Known rows, with every step that occurs:
bebonas, zuza, bosup, nura, nibem, zaduf: [-13   8  17 -34 -15  54  33 -17   7  10 -23 -10  -5   0   2  13  25  69
  -5  -4  -8   7   7  10  12]
nibem, zuza: [ 36   1  26 -18 -32   1  27  16  19  22   2 -12  -5 -14  -2  21   7  14
  -5   3  23   4 -16  25 -29]
nibem, siduk: [  6  -6  13  -5 -27  10  20  12  39   6  17 -25  -2   3   3   6  22  16
  -9   0  14  18  12  13  11]
zaduf, nibem, siduk, vimim: [  3  18  20  11 -24  21 -36 -17  30 -24   9 -19  29   5  13  10   8  31
 -17   2  39   6 -36  26 -18]
vimim, zuza, bosup, nura: [ 31 -10  36 -18  19 -17  47 -57 -50  26  -1 -30 -24  -3   9 -14  -8  21
 -12  52   8  25 -17  37  26]
zuza, vimim, siduk: [  6  23   1   7  16   8  34  27  17 -24  17 -43   4  20  19 -28  14 -25
 -17  42 -25   3 -21  -4  22]
bosup, nura: [ 20   1  10 -25   0 -10  11 -41 -21  11   3 -12 -32 -14  16 -21  10  31
 -17  27   7  12 -15  24  10]
zaduf, nibem: [ 32  38  -2  -7 -31  29 -45  -7  -4 -16 -17  -8  10   8  17  20  -3   1
  13  11   1   8  -7  30  27]
vimim, zuza, nibem: [ 59  -3   0 -14   3  24   5  -2   7  -7 -12 -31  38 -21  19  12   5 -24
  24  45 -28  -5 -29  39  39]
zaduf, nibem, zuza, bosup: [ 29  10  53   1 -12   7  19 -13 -30  21  -4 -29   7   4 -11  33 -13   6
   4  11  18  28  12  39  16]
zaduf, nibem, siduk, vimim, zuza, bosup: [ 22  -3  46  15  12   4  29 -31 -26   8  -3 -36  27  18  -3  16 -22   1
   0  38  20  23 -22  36  17]
nura, bosup, zuza, nibem, siduk: [ 31 -18  26 -10 -36  20  21  13  28  -1   8 -43  18 -20  17  -7  24  13
   0  36   0  14   4  24  49]
nibem, siduk, vimim: [-13  -1  20  15  -9   7 -14 -14  33 -17  18 -16  24   1   5   0   9  29
 -23  -3  38   2 -32  12 -31]
vimim, zuza: [ 43 -10   1 -10   2  -2  44  -3   0  10 -12 -12   9   6  10   2 -13 -12
   8  45  -1  -3 -43  18   0]
bosup, zuza: [ 20 -14   9 -26 -26 -20  18   5 -19  19 -17  -4   0  -9  18 -35  -5  -5
 -14  44   8  -3 -25 -18  18]
bebonas, zuza, vimim: [ -2  28   0  12   0  14  27   8  -1 -15  -5 -10   8 -33  -7 -13  10   9
 -19  26 -26 -22  -9 -19  -4]
siduk, vimim, zuza, bebonas: [ -7   6   6  16  34  18 -19 -17 -12  18 -24 -27  21  29 -40   2  -4   2
  12  45   5   9 -45  30 -42]
nura, bosup, zuza: [  9 -28  27   0 -21 -15  38   0 -33   8 -11  -4  -4 -11  10 -42 -13  16
  -8  54  13  -3 -16 -15  23]
vimim, zuza, bosup: [ 17 -16  37  11  27  -9  52 -22 -41  22  -5 -25  12  14 -11   9 -26 -14
   7  35   1  19  -3  20  22]
nibem, siduk, vimim, zuza, bosup, nura: [ 27 -11  44 -13  13 -14  45 -61 -35  21   7 -38 -16  -3  11 -14  -2  32
 -21  51  23  27 -27  43  17]
zaduf, nibem, siduk, vimim, zuza: [ 45   3  14  -2 -15  13  18 -15  21  -6  -5 -26  29  10  19   8  -7   9
  -4  47  26   2 -67  37 -12]
siduk, vimim, zuza: [ 31  -7   9   3   9  -2  24 -19   4  -3  -8 -11  27   5  11  -1 -17   1
  -4  43  20 -10 -70  20 -26]
zaduf, nibem, zuza: [ 59  27  24 -24 -54  21  -5  12  16  10 -10 -18   2  -8   9  35   6  15
   5  10  24   9 -21  46  -9]
siduk, vimim, zuza, nibem, zaduf: [ 23   0  21 -23 -12  42  41  -2  29  -6 -23 -20  29   0   0  30   9  24
 -18  19   5   9 -39  37  11]
vimim, zuza, bosup, nura, nibem, siduk: [ 26  -5  17 -19 -20  36  19 -14  22  13   6 -42   3  -6  21  -1  33  45
  19  22  -6  12   6  25  26]

Rows:
[ 17   8  -7 -14  -8  28 -23   2  10 -14  -5 -19  32 -35  14   5  18 -15
  21  17 -33 -11   8  18  41]
bebonas, zuza, nibem
[ -6   5  15   4 -11  28 -30 -27  30 -17  11 -21  24  -9  20  -7  24  55
  -7   0  25  -6 -31  14 -26]
bosup, nura, nibem, siduk, vimim
[-16   4  24   6  -6  26 -21 -33  17 -12  12 -24  25 -10  14  -7  21  53
  -5   3  23  -3 -19  13 -17]
bebonas, zuza, bosup, nura, nibem, siduk, vimim
[  8   8   5 -14   9  38 -22 -36 -25   6 -10 -19   3 -15  21 -11  22  48
  34   9 -28  -7  14   9  23]
zuza, bosup, nura, nibem
[ 39   2  43 -16   3  -3  29 -63 -37  15   1 -42 -12   0  16  -7  -3  33
 -17  55  23  30 -29  53  26]
zaduf, nibem, siduk, vimim, zuza, bosup, nura
[  2  11   2 -18   5  40 -21 -36 -24   6 -10 -17   2 -20  22 -14  24  49
  35  10 -31 -11  17   5  23]
bebonas, zuza, bosup, nura, nibem
[ 11 -13  41  16  21  10  31 -28 -22  10  -1 -33  31  11  -2   9 -14  11
  11  30   9  12 -15  21  10]
nura, nibem, siduk, vimim, zuza, bosup
[ 35  37  13  -4 -10  19  32  32  24 -19  12 -52   4  17  24 -11  16 -18
 -14  47 -14   7 -31  19  17]
zaduf, nibem, zuza, vimim, siduk
[  1   4   2   7  29  18  -5  -5 -15  28 -27 -27   9  30 -42   4  -1  -7
  21  46 -10  14 -26  29 -24]
vimim, zuza, bebonas
[ 46   9  17 -34 -34  30   4  -3  15  21  -6 -19  -5 -28  18  10  29  50
  18   7   3  -9 -15  28 -21]
bosup, nura, nibem, zuza
[ 12  30  18  -3  -9  34 -39   5  -4  28 -25 -32   4  19 -41  27  12  12
  19  22   7  23 -11  49 -30]
zaduf, nibem, zuza, bebonas
[ 43  -6   6 -25 -17  11 -12   3  -6  -1 -15 -26  32 -33  25 -14  10 -19
   9  45 -22  -6 -16  14  52]
bosup, zuza, nibem
[-23  -9  19  14  14   9 -10  -3 -38  26 -27 -21   0  17 -42 -27  -2  13
  10  52   0  14  -7   6  -8]
nura, bosup, zuza, bebonas
[  8   3  16 -25 -16  43  29   8  28  -4 -18 -15  16  -2  -5  30  17  24
 -17  -2  -5  13  -5  27  24]
zuza, nibem, zaduf
[ 13  -3  45   2   1  16  20  -8 -23  25  -1 -26  13  -5 -10  22  -1  19
  20   0   1  12  21  19   4]
nura, nibem, zuza, bosup
[  2  -2  31 -18  12 -14  27 -54 -49  21   5 -21 -28 -13   5 -19   2  28
 -14  32   5  21   8  23  27]
bebonas, zuza, bosup, nura
[  8  -4  23   3 -17  12 -20 -12  30 -17  10 -28  39 -15  17  -7  14  20
 -19  19  28   0 -40  19  -5]
bosup, zuza, nibem, siduk, vimim
[ -3  11  19   1   6  20 -16   8  -1  36 -17 -27   0  16 -50  17  13  11
  12  17   7  19  -7  34 -44]
nibem, zuza, bebonas
[ 11   9  14   7   5   1  53  26   0 -20  12 -46   1  15  24 -48   7 -18
 -20  69 -19   1 -29 -11  34]
nura, bosup, zuza, vimim, siduk
[ 11 -16  47  18  23  -6  46 -29 -25  13   4 -33  23  15  -9   8 -21   1
  -5  34  20  21 -19  25   7]
nibem, siduk, vimim, zuza, bosup
[ 16  16   5  -6   3  -1  44  29   8 -14   9 -46   3  16  28 -45  11 -28
 -23  64 -21   1 -33 -12  31]
bosup, zuza, vimim, siduk
[ 51  42  24   4 -30  26  22  14   8  -8 -10 -26  11 -30  -3  17   9  19
 -18  30  -4  -8 -31  22 -12]
zaduf, nibem, zuza, vimim
[ 35 -16  18  -7 -13  14   1   1 -16  -9 -12 -25  29 -34  19 -19   4  -4
  13  52 -20  -6 -10  16  56]
nura, bosup, zuza, nibem
[  2   4  25 -26  -7  51  37 -27   7   7 -25 -15   7   7   5  14  17  71
  -9   9   4   6 -24  21  -2]
siduk, vimim, zuza, bosup, nura, nibem, zaduf
